(in the rows, 128 means zero)
Known rows, with every way that one mark hangs from another:
gufi{situ zokobu{koso}}: [129 101 140 107 144 128 133 150 132 163 139 131 145 163 142 190 162]
nozip{tudatak{bemeno{koso{fasok{zokobu}}}}}: [137  96 145 121 140 129  91 154 156 170  98 112  88 120 144 119 157]
gufi{situ zokobu{koso{bemeno}}}: [134  89 157 113 162 121 121 158 128 161 145 139 111 167 148 176 158]
nozip{tudatak{koso{bemeno fasok zokobu{situ}}}}: [109 104 176 104 174 134  73 134 133 151 136 126   8 146 127 100 141]
tudatak{bemeno}: [113 117 140 130 135 107 120 145 137 143 116 121 115 120 131 133 118]
bemeno{koso}: [137 119 130 120 113 137 109 146 136 166 117 120 123 128 132 132 137]
bemeno{koso{fasok zokobu}}: [150  93 148 104 137 159  77 158 150 145 114 130  57 110 129 113 145]
nozip{tudatak}: [115 134 128 136 132 128 126 102 134 130 135 119 131 131 134 139 150]
nozip{tudatak{koso{bemeno fasok{bofo} zokobu}}}: [114  90 182 126 178 137  77 138 144  95 120 154   4 148 131  89 149]
gufi{situ zokobu{koso{bemeno fasok}}}: [144  79 162 116 164 145 100 162 123 152 142 149  75 152 144 170 162]
fasok{bofo zokobu{situ}}: [136 120 148 109 139 107 172 148 136 151  94 127 146 178 143  85 139]
bemeno{koso{fasok{bofo} zokobu}}: [148  85 164 109 137 156  95 164 154 131  95 145  59 128 135  95 153]
fasok{bofo zokobu{koso{bemeno}}}: [167  99 148 127 159 113 139 176 138 136 101 136 117 183 158  79 126]
gufi{zokobu}: [128 108 139 112 138 139 132 138 141 127 143 126 135 131 125 154 144]
koso{bemeno zokobu}: [140 101 159 116 166 119 107 143 141 114 136 137  62 129 133  98 129]
zokobu{koso}: [143 125 119 126 129 136 117 150 128 155 125 116 138 146 139 134 118]
gufi{situ}: [113 122 139 127 134 109 140 119 119 136 125 145 127 142 134 159 155]
tudatak{bemeno koso{fasok{bofo} zokobu{situ}}}: [ 98  92 186 100 160 118  96 177 147 152  91 136  29 152 126  94 119]
fasok{bofo zokobu}: [145 112 140 124 143 113 160 147 143 110  98 140 141 161 141  88 140]

Rows:
[139  94 171  94 134 150 108 166 149 172  93 134  66 146 137  92 153] => bemeno{koso{fasok{bofo} zokobu{situ}}}
[125  83 184  95 139 129 101 184 157 189  80 127  52 139 140  97 143] => tudatak{bemeno{koso{fasok{bofo} zokobu{situ}}}}
[151  98 169 117 159 124 139 161 127 141  98 145  77 166 144  63 140] => koso{bemeno fasok{bofo zokobu{situ}}}
[139  90 168 105 133 120 123 188 149 196  67 124  94 154 147  88 142] => tudatak{bemeno{koso{fasok{bofo zokobu{situ}}}}}
[143 102 142  95 138 164 112 166 131 188 136 113 117 151 136 150 138] => gufi{zokobu{koso{fasok} situ}}
[147 118 138 106 142 134 133 146 128 157 111 122 109 143 134  94 136] => koso{fasok{zokobu{situ}}}
[139  94 161 117 152 146 114 147 146  93 106 152  64 129 131  91 143] => koso{fasok{bofo} zokobu}
[159 106 155 112 156 109 150 179 133 177  98 124 124 200 159  75 126] => fasok{bofo zokobu{koso{bemeno} situ}}
[144  98 151 123 167 129  85 162 126 115 120 143  41 143 127  84 119] => tudatak{koso{bemeno fasok{zokobu}}}
[128 103 154 105 137 124 104 155 150 211  95 100  95 138 146 114 156] => nozip{tudatak{bemeno{koso{fasok{zokobu{situ}}}}}}
[146  84 178 123 170 139 103 153 141  92 113 161  29 132 136  76 140] => koso{bemeno fasok{bofo} zokobu}
[149 110 148 119 145 146  96 164 113 187 126 122  74 152 143 109 118] => zokobu{koso{bemeno fasok} situ}
[ 95 128 154  96 154 117 106 122 144 163 133 109  77 158 126 123 141] => nozip{tudatak{koso{zokobu{situ}}}}
[165 100 134 113 129 149 101 162 140 153 102 126  97 124 136 102 146] => bemeno{koso{fasok{zokobu}}}
[126  97 169 110 138 119 121 163 154 198  75 115  96 159 152  99 165] => nozip{tudatak{bemeno{koso{fasok{bofo zokobu{situ}}}}}}
